In the rows, zero is written as 128.
Known rows, with every step that occurs:
tebit -> vunov: [137 134 158 124 122 137  94 137 104 129 132 102 130 120 108 125 133 126
 168 160 118 103 110 135 140 125 110 149 121 126]
goda -> sirilo -> vanuv -> mokek -> duri: [174 164 153 109 118 183 140 111 106  73 148 141 106 127 110  84 140 116
 173  90 136 136  81 177  94  94 161 167  96 152]
sirilo -> vanuv -> mokek -> duri -> zale -> goda: [184 143 161  91 126 223 128 109 116 108 141 174 100 134 158  75 124 168
 179 122 100  78 112 163 123 106 195 166 140  81]
tebit -> rasev -> basa: [111 115 104 115 171 109 133 101  96 143 102 120 127 174 110 152 140 150
 171 134 149 149 128 104 113 129 117 128 150 152]
mokek -> vanuv -> sirilo -> goda -> tebit -> rasev: [133 111 125 142 199 140  84  78 120  94 150  93 204 157 107  62 130  89
 132 115 137 252 150 139 157  63  72 137  99 216]
sirilo -> vanuv -> mokek -> goda -> tebit: [113 153 124  96 145 173 108  98 139  80 155 127 168 138 108  72 147 101
 147 135 118 180 165 155 145  73 158 151 110 163]
goda -> sirilo -> vanuv -> mokek -> duri -> zale: [203 159 169 111 119 212 134  85  93  84 143 158  99 128 134  83 122 125
 181 108 117 113  90 187 101  91 177 159 125 119]
goda -> mokek: [ 97 149 123 134 131 119 114 114 148 135 122 136 125 124 146 136 114 121
 132 113 139 143 154 114 118  87 142 143 141 112]
sirilo -> goda: [152 145 134 156 122 117 141 130 135 121 145 115 148 125 114  95 112 121
 117 115 120 142 108 137 150 123 117 137 111 150]
sirilo -> vanuv: [125 149 115 116 133 146 124 116 116 104 135 103 127 143 105 111 132  84
 140 117 144 147 140 139 133  98 125 132  99 130]
vanuv -> mokek -> duri -> zale: [194 126 175 112 121 193 124 101 105 126 135 179 104 117 171 107 136 193
 148 137  79  94 106 148  97 118 176 142 165 100]
detom -> goda -> mokek -> duri -> zale -> rasev: [180 124 170 162 143 169 118  61 114 121 139 152 116 151 191 130  84 171
 146 126  90  88 111 128 129  81 189 134 168  97]
detom -> goda -> tebit: [176 113 134 139 132 150 127 129 134 107 156 135 154 123 137 103 117 143
 110 125 123 138 119 142 152 113 166 131 131 149]
goda -> tebit -> rasev: [135 118 108 104 175 148  99 114 118 140 128 120 142 135 145 122 133 144
 138 137 148 145 139 115 128 114 136 124 165 160]
basa -> rasev: [114 113 119 122 151 112 138 116 136 124 117 118 144 165 111 141 118 138
 118 148 140 137 132 136 123 129 124  99 135 131]
sirilo -> goda -> mokek -> vanuv: [113 152 135 152 138 111 110  88 143 116 132 119 171 126 125  90 113 102
 124  93 135 219 146 120 137  57 107 159 100 153]
vanuv -> mokek -> duri -> zale -> rasev -> basa: [184 119 161 122 156 171 132  59  86 136  82 167 116 163 159 125 134 209
 161 166  84 112 101 120  80 118 165 130 183 107]
detom -> goda: [155 111 138 148 119 130 145 125 118 104 163 134 138 139 122 116 116 132
 126 115 116 120 109 146 150 129 150 138 105 132]
vanuv -> sirilo -> goda -> mokek -> duri: [136 161 159 178 140 128 113 115 156  98 162 118 137 129 133  87 101 117
 138  83 109 158 128 140 140  58 118 149 108 167]
sirilo -> goda -> mokek: [121 165 128 160 122 106 126 117 156 128 143 121 144 118 132 104  97 111
 124  98 133 157 135 122 143  82 131 154 124 139]
goda -> tebit -> vunov: [158 137 153 112 132 156  77 140 119 134 124 104 146 103 123 114 132 139
 153 170 126 120 119 131 140 111 126 144 146 142]
goda -> tebit: [152 129 124 118 141 149 110 132 141 133 122 129 143 111 141 116 129 139
 112 138 138 144 139 122 128 114 145 122 154 143]
mokek -> duri -> zale: [191 126 168 126 125 181 122 110 115 138 132 150  98 117 172 127 120 180
 149 132  95  79 108 138 117 122 164 120 167 107]
mokek -> vanuv -> sirilo -> goda -> tebit: [151 122 140 157 164 140  95  96 143  88 142 101 207 135 105  53 125  88
 107 116 125 251 148 150 158  63  78 133  86 196]
zale -> goda: [121 120 128 118 125 138 136 149 153 132 128 148 126 128 136 112 112 145
 145 123 129  96 121 128 152 146 149 147 130 106]
sirilo -> goda -> mokek -> duri -> zale -> rasev: [174 160 165 167 144 156 112  66 131 140 124 134 125 134 184 108  79 161
 135 126  93 108 111 117 127  75 154 136 174 115]
detom -> goda -> mokek: [125 133 135 154 123 118 131 111 139 110 159 142 135 135 139 124  99 121
 131 101 129 135 136 132 144  85 167 152 115 118]
vunov -> tebit: [152 112 132 135 150 130 104 145 112 131 148 100 130 123 101 143 130 136
 149 135 139 122 137 146 130 130 106 136 140 126]
sirilo -> goda -> tebit: [173 148 130 145 133 139 123 136 150 127 141 116 164 105 128  82 113 134
 102 124 127 160 116 133 152 108 131 131 136 166]
sirilo -> vanuv -> mokek: [126 151 122 101 130 158 126 104 105  90 137 133 132 144 106  91 152  97
 140 122 133 160 138 151 111  94 138 155  98 127]
goda -> mokek -> vanuv -> sirilo: [ 75 125 133 147 163 118  86  74 141  94 126 120 169 150 119 105 125  72
 139 103 140 234 185 130 126  41  86 145  88 146]
tebit -> goda -> mokek -> duri -> zale: [149 149 136 130 121 155 109  85 151 157 110 155 120 100 208 139  92 178
 175 119  99  47 144 142 109  88 187 137 174  76]

Rows:
[ 92 151 129 106 132 152 127  93 123  74 162 126 152 155  94  86 145  87
 163 125 112 163 155 160 147  87 142 157  85 148]	sirilo -> vanuv -> mokek -> goda
[200 147 165 129 111 184 158 109  95  47 185 150 116 139 104  74 129 119
 173  78 124 130  63 194 120  96 181 176  73 155]	detom -> goda -> sirilo -> vanuv -> mokek -> duri
[183 151 161 140 125 148  88 145 127 128 143  90 165  98 110  81 116 131
 142 156 117 134  98 139 165 106 115 151 131 167]	sirilo -> goda -> tebit -> vunov
[105 157 133 184 142 103 114 104 162 101 154 111 158 136 115  86  94  77
 126  97 124 184 150 145 154  61 101 149  97 155]	vanuv -> sirilo -> goda -> mokek
[136 102 119 118 183 125  93 127  90 141 151  92 127 146 106 151 140 142
 173 136 152 123 138 136 128 133  97 142 157 143]	vunov -> tebit -> rasev
[131 165 102 110 112 140 144  90 127  85 125 131 153 127 109  87 121  80
 184 104 145 115 116 196 111 104 152 170  80 123]	tebit -> goda -> sirilo -> vanuv -> mokek
[162 170 128 107 109 167 143 100 121  85 132 138 134 113 129  86 129 120
 194  92 130  88  92 197  95  99 168 169  91 134]	tebit -> goda -> sirilo -> vanuv -> mokek -> duri
[114 130 131 122 141 142 109 120 162 118 149 122 167 124 129 110 123 130
 135 142 115 149 156 131 165 106 146 123 139 166]	mokek -> goda -> tebit
[101 161 128 130 124 137 136  98 137  71 165  98 146 155  81  99 107  53
 183  99 142 155 130 173 166  95 129 145  74 169]	mokek -> goda -> sirilo -> vanuv
[157 136 133 166 149 134 111 123 157 100 153 105 179 126 112  66 108  95
 107 121 121 188 135 152 165  88 105 129 110 187]	vanuv -> sirilo -> goda -> tebit
[103 105 138 140 162 129 100  89 120  88 130 114 172 155 102  98 140  84
 133 116 128 222 159 145 133  82  73 131  77 161]	mokek -> vanuv -> sirilo
[121 137 138 128 126 155 114 109 166 153 121 172 116 123 180 116  78 149
 160 126 123  86 154 126 150  99 182 153 171  58]	duri -> zale -> goda -> mokek
[157 154 149  99 129 183 124 114  98  90 143 140 106 130 126  94 158 139
 150 108 119 132 113 153  96  91 156 157 110 138]	sirilo -> vanuv -> mokek -> duri
[ 66 118 131 137 161 130  92  96 167  99 126 141 167 148 131  91 107  90
 154 100 139 201 178 130 150  59 109 163  92 123]	zale -> goda -> mokek -> vanuv -> sirilo
[149 147 100 132 136 134 115 116 123 102 141  77 148 119  82 122 108  79
 203 107 174  96 129 203 133 110 114 158  94 126]	vunov -> tebit -> goda -> sirilo -> vanuv
[181 145 158 110 151 208 114  53  81 103 120 142 111 158 156  98 133 147
 155 150  93 111 114 148  99  87 163 139 147 105]	sirilo -> vanuv -> mokek -> duri -> zale -> rasev
[138 159 121 129 123 144 137 110 121  84 140 106 126 141  89 107 113  62
 162  99 166 150 109 165 130  99 128 146  87 146]	goda -> sirilo -> vanuv
[118 133 138 109 139 158 113 110 153 108 150 149 169 125 131  86 144 142
 133 145 102 162 154 141 146 105 160 145 137 162]	vanuv -> mokek -> goda -> tebit
[180 117 165 117 121 190 126 135 140 145 129 170  94 118 182 111  97 198
 168 128  94  47 103 140 140 139 185 139 171  84]	mokek -> duri -> zale -> goda
[101 107 144 167 155 120 105  72 130  70 162 128 178 161 116  94 112  77
 137  90 126 227 167 147 150  42 111 154  67 153]	detom -> goda -> mokek -> vanuv -> sirilo
[187 120 175 101 120 206 132 123 130 132 135 199 100 117 182  90 120 211
 168 133  80  60 100 149 121 136 200 161 168  78]	vanuv -> mokek -> duri -> zale -> goda
[136 135 139 176 139 114 129 121 142  94 160 103 164 144  99  79 107  82
 122 110 113 169 127 157 163 100  86 135  84 170]	vanuv -> sirilo -> goda
[141 115 106 132 140 114 109 132 133 145 130 100 155 107 122 148 124 143
 170 138 134  74 146 166 127 139 115 141 136 107]	vunov -> tebit -> goda
[129 110 108  93 169 159 105 137 145 147 128 141 139 136 156 107 117 160
 156 135 150 112 133 116 151 132 159 144 168 140]	zale -> goda -> tebit -> rasev
[201 127 182 112 110 205 146 118 136 114 139 201 100 116 167  81 102 186
 189 114 102  65  70 174 122 139 202 174 155  94]	vanuv -> mokek -> duri -> zale -> goda -> sirilo
[122 159 156  90 137 180  73 107 113  83 160 102 171 131  89  69 151  98
 186 168 109 157 148 163 160  70 138 172 101 165]	sirilo -> vanuv -> mokek -> goda -> tebit -> vunov
[135 153 129 103 116 168 147 122 135  79 143 155 128 140 100  68 113  90
 181  99 155 130 100 177 137 114 165 186  86 119]	zale -> goda -> sirilo -> vanuv -> mokek
[150 137 150 143 161 150 116  56 114 153  76 146 106 160 176 153 102 188
 166 145 108 114 127  98  91  80 166 126 198  96]	goda -> mokek -> duri -> zale -> rasev -> basa
[142 162 129 114 121 158 141 101 109  74 141 137 128 138  91  84 132  72
 162 103 152 164 107 178 110  98 143 167  85 142]	goda -> sirilo -> vanuv -> mokek
[ 96 112 145 139 159 158  86  67 158 114 123 157 160 151 154  88  89 102
 164 118 122 180 184 142 153  54 126 155 121  91]	duri -> zale -> goda -> mokek -> vanuv -> sirilo
[168 153 174 180 138 156 107  87 146 110 159 135 131 130 160  86  85 127
 146 101  88 139 133 152 146  54 137 141 136 132]	vanuv -> sirilo -> goda -> mokek -> duri -> zale
[156 131 106 130 177 117 128 106 119 141 113 110 163 149 113 104 126 153
 144 127 145 178 117 111 135 110 124 131 160 189]	sirilo -> goda -> tebit -> rasev -> basa
[101 119 115  94 186 135 117  84 123 122 123 141 169 168 114 110 156 164
 178 149 120 181 151 118 129 103 153 145 160 185]	vanuv -> mokek -> goda -> tebit -> rasev -> basa
[191 148 159 117 114 208 138 116 131 100 143 152  95 133 143  88  86 132
 199  97 132  69  84 179 144 113 187 156 129 100]	mokek -> duri -> zale -> goda -> sirilo -> vanuv
